What can hang from each mark
k_58: k_144 k_595
k_95: k_356 k_556 k_986
k_798: k_130 k_595
k_144: k_58 k_606
k_578: k_556
k_32: k_130
k_130: k_32 k_606 k_798
k_356: k_95 k_606
k_606: k_130 k_144 k_595
k_986: k_95
k_595: k_32 k_58 k_606 k_798
k_556: k_95

(in the rows, 128 means zero)
Known rows, with every way that one mark hangs from another
k_144[k_606[k_130[k_32 k_798[k_595]]]]: [145 172  82 145 119 142 135 125 121 125 136  91 161  99 116 145 129 137
 144 123 138 157 127 124 139 119 135  81 168 105  92 120 128 149 109 132
 131 161 101  89 111 160 129 134 134 120 105  99 136 150 135 118]
k_556[k_95]: [135 147 109 104 123 127 132 118 126 142 139 140 115 161 116 133 123 131
 137 133 127 132 124 136 127 123 131 161 130 124 153 134 139 136 121 141
 125 123 128 139 137 124 138 126 120 133 131 133 141 123 113 119]
k_32[k_130[k_798[k_595]]]: [143 144 133 128 122 130 133 122 110 125 141  75 142  93 106 152 138 137
 137 120 137 160 127 137 131 131 120 134 161 126 118 131 108 155 116 106
 130 136 117  99 122 143 139 128 151 120 124 140 137 153 132 105]
k_356[k_95[k_986] k_606]: [119 111  68 124 126 137 127 126 129 140 110 137 130 146 116 144 157 125
 134 134 130 129  96 127 132 114 125 126 141 101 180 109 120 142 145 112
 136 116 117 128 129 125 137 120 136 150 138 115 119 133 125 121]
k_144[k_58 k_606[k_130 k_595[k_32 k_798]]]: [119 135  75 126 141 137 139  93 117 105 136 169 155 148 125 130 116 115
 157 123 125 153 163 126 142 115 123  81 117  97  99 135 177 122 121 167
 124 165 129 106 119 149 115 138 126 148 125 118 125 137 137 173]
k_578[k_556[k_95[k_356[k_606] k_986]]]: [122 148  40 108 131 133 128 118 124 189  97 136 140 172 116 135 133 132
 147 147 133 138 114 136 116 123 119 137 139  91 175 120 136 122 114  75
 140 125 125 105 143 122 149 122  88 113 158  91 132 128 126 115]
k_95[k_556 k_986]: [131 131  99 151 138 126 130 135 121 176  97  71 146 131 134 130 131 125
 144 133 133 133 107 129 119 134 136 122 127 114 130 133 120 126 130  99
 123 147 124  95 136 130 116 128 119 119 133 106 137 141 129 131]
k_144[k_58[k_595] k_606[k_130[k_32 k_798]]]: [140 165  68 127 114 136 151 104 124 113 142  99 158 129 119 143 126 128
 147 122 131 138 140 122 152 117 134  20 150  96 100 125 133 126 118 162
 117 158 110  75 109 159 132 133 128 116 117 111 118 149 126 137]
k_58[k_144[k_606[k_595]]]: [121 145  90 163 134 142 131 135 124 117 134 158 133 160 110 120 127 114
 133 121 136 133 147 110 141 112 127  63 127 137 125 120 161 125 125 112
 108 140 126 135 125 148 118 117 135 127 135 132 124 113 126 127]
k_356[k_606[k_130 k_144[k_58] k_595]]: [108 128  37 111 122 150 134  88 125 150 140 171 152 165 117 133 123 115
 144 132 135 128 147 117 149 117 114  40 107 127  96 136 156 121 124 151
 105 139 127 120 111 150 100 118 106 175 137 131 114 108 152 125]
k_356[k_95 k_606[k_130[k_32] k_144 k_595[k_798]]]: [102 146  56  96 126 158 116  72 130 124 127 185 133 143 117 141 142 127
 141 125 133 143 141 118 142 106 131  70 123 117 104 123 150 155 117 184
 132 146 118 130 105 149 109 145 105 190 127 111 138 126 144 122]
k_130[k_32 k_606[k_144[k_58]]]: [131  99  75 142 119 134 149  91 131 146 137  97 148 173 127 123 112 120
 140 123 133 123 141 119 158 105 104  54 136 120 105 130 113 115 116 138
 123 156 119 111 130 153 123 148  96  84 123 129 112 142 116 128]
k_578[k_556[k_95[k_356[k_606[k_595]] k_986]]]: [112 165  32 111 135 138 119 128 114 183  97 130 136 193 105 126 127 126
 154 148 138 143 109 126 120 108 121 133 131  99 150 128 149 118 112  91
 137 136 124 110 138 129 132 108  78 133 163  94 134 129 137 118]
k_606[k_130[k_32 k_798] k_144 k_595[k_58]]: [117 173  77 109 122 154 123  69 124 156 124 103 139 149 139 127 125 136
 152 119 134 138 161 116 136 116 136  42 138 125  50 137 142 138  81 165
 124 175 117  74 100 163 113 139  89 153 128 126 118 126 130 115]
k_578[k_556[k_95[k_356[k_606[k_144 k_595]]]]]: [107 155  27  93 128 140 120  91 119 179 119 184 142 170  99 121 122 123
 145 138 140 145 144 119 124 117 119 114 113 131 131 127 157 116 105 101
 127 138 133 138 126 136 127 122  68 141 152 104 143 109 141 109]
k_556[k_95[k_356[k_606[k_130[k_798] k_144]] k_986]]: [117 157  14  84 113 162 143  75 123 192 113 127 169 164 139 146 136 135
 155 132 130 145 119 137 121 121 134  68 152 103 120 117 135 142 110  88
 126 144 123  95 121 149 143 117  92 156 152  91 131 117 136  97]
k_595[k_606[k_130] k_798]: [121 133 143 100 139 142 122  99 134 130 118 183 137 137 140 136 140 132
 138 124 125 149 135 127 139 131 137 112 121 119 104 117 160 139 118 150
 142 141 128  86 123 135 135 154 128 139 146  97 144 124 122 132]
k_356[k_95[k_556] k_606[k_144 k_595[k_32[k_130]]]]: [119 107  12 112 142 133 115  86 114 139 130 152 140 114  92 135 152 120
 147 123 138 139 141 118 119 117 124  92 118 127 125 125 139 135 126 131
 109 153 124 156 113 145 104 135 128 155 118 133 146 132 137 120]
k_986[k_95]: [134 133 124 133 123 122 137 120 132 128 139 107 120 134 113 139 138 131
 136 125 119 121 137 121 123 134 123 113 128 132 142 135 143 134 131 118
 122 134 124 142 128 132 123 133 140 118 129 123 130 136 120 110]
k_986[k_95[k_556]]: [145 126 102 141 131 114 129 123 127 150 125  76 134 117 112 144 141 130
 139 123 120 128 119 121 114 145 129 108 122 134 137 130 143 127 131 104
 115 148 121 131 132 133 116 148 134 122 124 105 145 139 122 114]
k_144[k_58]: [127 105 123 141 127 124 140 114 129 126 134 121 133 150 127 135 122 123
 132 124 124 127 129 135 140 127 117 105 122 121 132 135 134 114 127 136
 119 134 127 120 134 129 132 128 128 125 129 141 113 135 129 140]
k_58[k_595[k_32 k_606[k_144] k_798]]: [111 129 152  95 145 132 139  76 112 122 115 168 153 124 126 117 143 128
 141 116 141 134 195 107 153 126 123  98 106 129 114 106 145 124 113 128
 142 155 132 103 121 140 134 159 127  88 135 110 144 122 103 136]
k_95[k_356 k_556 k_986]: [125 123  72 161 140 128 127 129 115 188  82  61 166 123 142 124 130 124
 146 129 134 132  91 133 105 132 138 114 135 113 124 123 118 111 121  86
 119 157 126  88 137 135 125 113 100 120 137  98 139 138 130 131]
k_556[k_95[k_356[k_606]]]: [127 128  58  97 121 133 124 115 125 158 117 161 141 152 113 141 129 129
 132 131 127 131 104 137 126 124 125 135 141 109 158 117 137 118 126 105
 133 127 132 134 132 129 144 109 106 149 135 119 141 110 124 109]
k_58[k_144[k_606] k_595[k_798]]: [124 139 139 140 132 131 147 113 122  97 131 161 149 119 117 137 142 119
 127 117 137 135 169 117 149 121 125  90 130 139 155  99 151 133 128 119
 123 135 130 111 123 144 143 141 144 104 141 124 136 117 113 136]
k_798[k_130[k_32 k_606] k_595[k_58]]: [146 127 131 146 132 125 136 108 131 164 120  71 144 141 109 134 115 135
 142 116 146 138 139 108 156 124  98 107 147 112 100 114  98 119 102 145
 135 172 105  92 118 162 129 145 115  84 118 131 116 148  92 112]
k_595[k_32[k_130[k_606[k_144]]] k_58 k_798]: [129 102  95  90 135 124 136  48 123 140 128 123 140 124 134 128 133 129
 148 112 135 141 171 122 136 119  99 123 131 115 105 125 131 130 104 127
 145 158 132  90 119 154 141 168 110  94 136 145 128 136  98 136]
k_95[k_556]: [136 122 102 140 135 122 120 129 126 148 114 102 142 114 126 132 129 125
 130 126 131 129 114 128 118 138 135 128 123 137 120 128 133 123 126 120
 121 144 126 118 133 129 116 137 123 126 124 119 141 132 124 130]
k_578[k_556]: [129 142 113 126 132 124 123 126 132 137 124 142 124 128 122 128 130 129
 126 135 132 137 146 126 120 131 126 142 112 134 128 125 133 125 117 114
 136 126 123 121 134 119 133 147 113 119 143 110 130 135 129 137]
k_144[k_58 k_606[k_130[k_798] k_595[k_32]]]: [124 152  44 126 131 138 138 102 114 106 142 132 158 150 124 133 126 119
 157 124 125 145 160 127 138 117 128  45 132  98  84 134 171 122 115 143
 117 167 119 105 115 155 125 134 133 144 123 113 109 147 141 158]
k_58[k_144]: [124 131 141 144 129 135 128 117 137 138 128 141 128 142 129 137 134 128
 122 122 132 118 147 123 134 126 119  92 126 144 135 121 141 130 119 120
 115 120 130 128 135 134 137 132 134 126 133 142 121 115 113 118]
k_595[k_606[k_144] k_798[k_130]]: [112 102 153 102 142 149 146  83 140 120 127 187 145 149 141 128 130 126
 136 108 133 156 181 124 152 128 124  78 109 140 110 106 140 126 117 116
 131 166 133 111 124 145 117 161 131 107 144 101 140 126 108 120]
k_144[k_58 k_606[k_130]]: [135 116  67 134 122 136 147 113 139 130 149 160 151 139 127 133 117 117
 144 126 125 131 125 133 139 125 125  63 127 107 121 130 156 120 133 148
 111 140 121 110 124 147 122 127 131 137 122 118 117 126 134 150]

Rows
[117 147 123 113 121 141 152  57 125 135 135 142 154 130 130 135 116 128
 146 118 139 131 172 120 156 117 124  60 122 116  88 128 137 128 109 188
 117 149 120  91 110 155 120 144  99 116 121 127 127 131 123 139] -> k_606[k_130[k_32] k_144[k_58[k_595[k_798]]]]
[128 144  31  99 117 140 128  96 130 142 122 109 160 120 127 162 155 138
 139 126 117 133 117 128 116 140 127  54 149 111 117 119 149 132 120  91
 129 140 122 113 111 148 143 129 126 164 130  88 128 130 138  92] -> k_986[k_95[k_356[k_606[k_130[k_798]]]]]
[127 145  83 121 125 132 138 119 118 185 105 103 137 168 130 127 117 129
 159 132 130 127  99 139 117 121 135 138 154  97 149 133 130 123 115 106
 128 133 129 111 142 129 146 105  99 111 145 121 134 126 120 121] -> k_556[k_95[k_356 k_986]]
[130 156  87  99 130 127 125 111 127 175 121 153 126 147 115 129 119 131
 141 135 132 140 123 136 109 129 131 147 131 117 144 130 146 117 103 115
 133 125 127 127 143 118 148 136  85 115 142 102 141 125 118 126] -> k_578[k_556[k_95[k_356]]]
[127 107 128 113 147 119 113  99 132 149 106 141 131 142 137 121 139 135
 141 117 131 121 160 116 139 133 121 128 119 107 119 116 150 108 105 122
 150 159 131  87 127 132 144 153 126 115 133 128 123 121  93 139] -> k_595[k_32 k_58 k_606]
[132 141  63 101 123 148 132  72 113 142 132  78 142 157 116 124 134 125
 150 115 134 155 145 116 139 117 113  82 140 128  77 131 123 139  96 123
 132 168 123  91 111 163 125 143 112 135 149 136 116 127 117 109] -> k_32[k_130[k_606[k_144 k_595[k_58]] k_798]]
[122 149  94 103 118 155 140  83 128 144 140 134 151 133 143 137 134 134
 137 123 131 140 161 131 126 128 141  68 132 139  83 127 136 147 111 130
 118 142 123 110 115 146 131 145 119 152 135 111 126 126 143 115] -> k_606[k_130[k_798] k_144]
[129  94  80 139 120 136 157  87 128 147 142 118 152 167 120 122 119 112
 134 119 135 129 142 121 153 114 104  72 120 129 110 127 122 113 123 126
 120 144 128 129 131 144 135 140 110 101 135 130 109 129 120 133] -> k_130[k_606[k_144[k_58]]]
[137 146 128 123 136 131 113 109 131 182 107 114 137 131 120 129 131 145
 149 120 144 135 129 103 152 127 126 111 141 106  95 124 139 130  95 161
 141 160 109  53 118 152 130 141 115 128 124 125 130 128 105 116] -> k_798[k_595[k_58 k_606[k_130[k_32]]]]
[129 112 145 123 133 130 165  92 124 114 139 120 149 144 112 141 121 117
 137 110 133 153 152 121 163 123 101  81 119 120 108 114 124 112 126 155
 129 149 118 117 125 150 141 153 132  90 143 116 117 147 105 145] -> k_144[k_58[k_595[k_798[k_130[k_606]]]]]
[100 115  33 119 137 137 119  98 114 139 110 160 161 140 117 116 127 118
 140 124 136 124 162 116 128 114 112  83 124 123  99 122 143 105 115 109
 123 160 137 144 112 149 117 107  97 138 123 119 128 117 140 124] -> k_95[k_356[k_606[k_144 k_595[k_32]]]]
[130 134 149 127 132 136 128 130 113 131 115  93 149 122 116 138 144 136
 131 118 138 158 133 121 150 131 126 123 143 125 120 111 122 140 114 100
 147 150 115  92 129 144 151 143 146 114 130 107 138 141 122 108] -> k_130[k_798[k_595[k_606]]]
[145 145 137 117 124 128 129 104 115 143 130  70 139  98 117 152 141 141
 142 114 138 153 130 136 134 133 113 149 157 115 116 128 109 148  99 114
 137 148 117  72 119 147 145 132 142 126 130 153 125 138 118 109] -> k_32[k_130[k_798[k_595[k_58]]]]
[136 144 125  85 140 124 129 101 109 113 129 120 143 112 109 138 157 139
 147 117 137 144 169 116 136 128 130  88 144 107 113 122 128 131 108 118
 136 152 123  98 119 142 150 151 157  89 132 120 137 153 103 123] -> k_58[k_595[k_32[k_130[k_798]] k_606]]
[118 111  20 129 126 147 136  88 131 188 109 147 157 135 121 142 160 122
 145 130 137 131 111 121 117 125 134  79 121 121 134 120 134 146 133 122
 112 136 115 119 119 143 115 134 118 174 135  98 136 119 136 115] -> k_356[k_95[k_556 k_986] k_606[k_130 k_144]]
[117 179   4  90 129 140 109 106 125 185 119 188 132 155  97 135 123 128
 148 141 136 141 121 124 116 126 131 114 121 110 115 132 172 121 104 138
 128 130 123 121 123 130 127 122  76 166 153  92 140 116 146 118] -> k_578[k_556[k_95[k_356[k_606[k_130 k_595]]]]]
[133 166  99 110 130 127 136 123 124 179 117 120 117 182 119 126 130 135
 151 144 136 141 127 132 120 122 129 151 121 104 161 133 138 137 114 111
 137 123 116 109 149 114 140 139  98 100 155 105 131 140 122 128] -> k_578[k_556[k_95[k_986]]]
[132 122 138 128 136 134 137 102 136 114 125 115 135 143 132 141 115 133
 134 118 132 151 153 124 144 118 112  84 139 110 101 113 108 128 118 149
 144 162 119 108 123 152 131 169 116  91 125 102 129 162 105 126] -> k_595[k_798[k_130[k_32 k_606]]]
[136 119  73 150 132 118 131 118 127 164 111  79 150 107 115 139 136 127
 141 118 122 126 110 124 105 145 132 104 128 129 129 127 143 113 119  94
 110 158 126 120 132 136 120 125 114 130 122  99 147 134 127 108] -> k_986[k_95[k_356 k_556]]
[129 138 109 119 132 141 123  80 134 192 116 128 150 125 121 120 131 139
 153 116 151 131 151 102 155 125 122  89 134 124  81 124 138 132  89 155
 130 167 111  61 114 156 119 144 101 118 126 126 134 119 113 107] -> k_798[k_595[k_58 k_606[k_130[k_32] k_144]]]
[132 169  99 107 122 143 121 110 131 131 128  97 141 122 142 146 131 143
 137 126 126 140 141 131 126 125 143  70 152 108  78 130 124 141 105 152
 133 144 116  82 113 146 129 147 117 133 119 108 128 150 133 117] -> k_606[k_130[k_32 k_798]]
[115  98  66 110 121 143 133  90 135 128 132 177 134 136 114 136 152 122
 119 125 134 128 136 124 137 117 119 104 123 135 158 108 128 139 138 117
 121 120 125 161 120 134 129 133 125 161 129 124 127 113 134 113] -> k_356[k_95 k_606[k_144]]
[124 115 140 136 135 135 135  92 126 175 115 122 149 129 114 115 136 130
 140 116 148 134 147 110 158 125 113 130 120 143 113 117 135 126 101 104
 134 157 119  81 126 148 135 137 121 112 138 133 132 103 108 111] -> k_798[k_595[k_58 k_606[k_144]]]
[121 121  31 114 115 140 140  77 135 172 129 152 160 115 116 141 142 130
 141 124 124 117 138 115 123 136 119  53 126 126 115 123 155 127 124 100
 110 138 127 128 109 148 117 122 109 154 131  99 132 109 141  95] -> k_986[k_95[k_356[k_606[k_130 k_144]]]]
[123 141  48 106 124 136 133 118 122 177 101 127 147 167 123 139 132 130
 145 138 129 126  96 134 126 115 122 129 145  90 168 119 130 122 128  87
 133 128 130 114 137 132 145 106 101 128 143 110 134 118 124 110] -> k_556[k_95[k_356[k_606] k_986]]
[125 161  74 111 132 129 137 119 121 197 102 123 133 170 124 126 119 133
 154 141 138 139 116 137 107 120 131 148 133 103 154 130 139 120 106  93
 136 131 122 104 147 121 148 127  82 103 158  92 134 133 126 124] -> k_578[k_556[k_95[k_356 k_986]]]
[128 152  83 126 125 142 125 126 109 119 125  75 138 164 116 128 129 123
 137 124 129 155 117 117 138 117 124  97 143 129  96 127 126 132 116 126
 144 153 119 118 123 149 136 138 120 134 141 109 120 144 133 120] -> k_130[k_606[k_595] k_798]
[127 131  37 112 119 132 123 104 138 159 125 143 149 116 113 149 150 133
 140 128 120 120 116 119 118 139 124  75 132 115 124 122 159 122 128 103
 119 129 125 119 110 141 131 121 119 156 130  99 132 118 135  98] -> k_986[k_95[k_356[k_606[k_130]]]]
[118 121 109 144 139 140 148 115 132  81 141 148 141 158 124 136 102 117
 150 117 128 160 161 128 157 107 115  53 126 101 112 124 142 113 123 157
 117 188 120 108 120 159  99 133 122 108 120 116 124 158 129 152] -> k_144[k_58 k_606[k_595[k_798[k_130[k_32]]]]]
[126  99  47 142 136 122 114 125 126 162  96 116 169  99 124 143 136 122
 124 127 130 131 102 131 113 135 129 105 130 118 136 114 127 104 127  83
 125 150 132 108 123 137 124 120 110 148 122  99 143 123 139 116] -> k_95[k_356[k_606] k_556]
[129 152  82 141 129 133 116 136 118 134 122  81 125 166 112 114 114 126
 142 130 134 133 119 105 145 104 121  98 141 117  90 134 122 121 114 158
 136 164 115 125 120 150 113 131 101 105 128 117 124 151 126 127] -> k_130[k_32 k_606[k_595]]
[137 121 120 148 127 136 144  82 134 175 126  77 149 147 110 125 112 130
 143 109 153 138 165 106 163 118  95  82 143 128  88 115  99 121  99 138
 128 180 107 100 112 171 121 150 103  79 122 132 119 136  99 106] -> k_798[k_130[k_32 k_606[k_144]] k_595[k_58]]
[112 120  32 109 119 156 140  85 134 162 124 166 147 148 120 139 158 127
 144 131 136 128 121 121 131 113 128  82 131 118 139 114 133 152 137 120
 119 123 115 126 118 140 121 126 120 170 146 110 119 114 135 114] -> k_356[k_95[k_986] k_606[k_130 k_144]]
[118 162  58 117 126 140 104 127 125 134 119 144 134 137 116 136 127 132
 140 138 133 128 128 114 138 105 127  61 134 103  92 134 142 134 120 169
 126 145 116 111 107 146 100 120 106 167 123 111 131 128 143 122] -> k_356[k_606[k_130[k_32] k_595]]
[123 116  66 146 140 126 136 126 115 101 139 137 144 161 112 116 119 111
 151 125 130 133 154 123 144 112 115  82 121 102 122 133 158 107 128 138
 119 162 127 130 126 144 113 119 131 119 118 131 116 140 129 163] -> k_144[k_58 k_606[k_595[k_32]]]
[125 166  29  84 120 152 132  98 121 177 107 122 160 169 135 156 139 137
 152 135 127 145  99 141 119 120 137  89 159  82 133 121 140 138 114  99
 136 133 120  82 125 143 155 113 108 156 148  91 127 128 130 102] -> k_556[k_95[k_356[k_606[k_130[k_798]]] k_986]]
[127 172  60 124 124 150 131 123 117 112 138 131 147 143 118 131 131 123
 147 125 128 158 129 127 128 119 144  62 139 117  85 127 160 140 118 136
 122 159 115 106 108 152 120 123 131 165 134 100 127 133 152 133] -> k_144[k_606[k_130[k_798] k_595]]
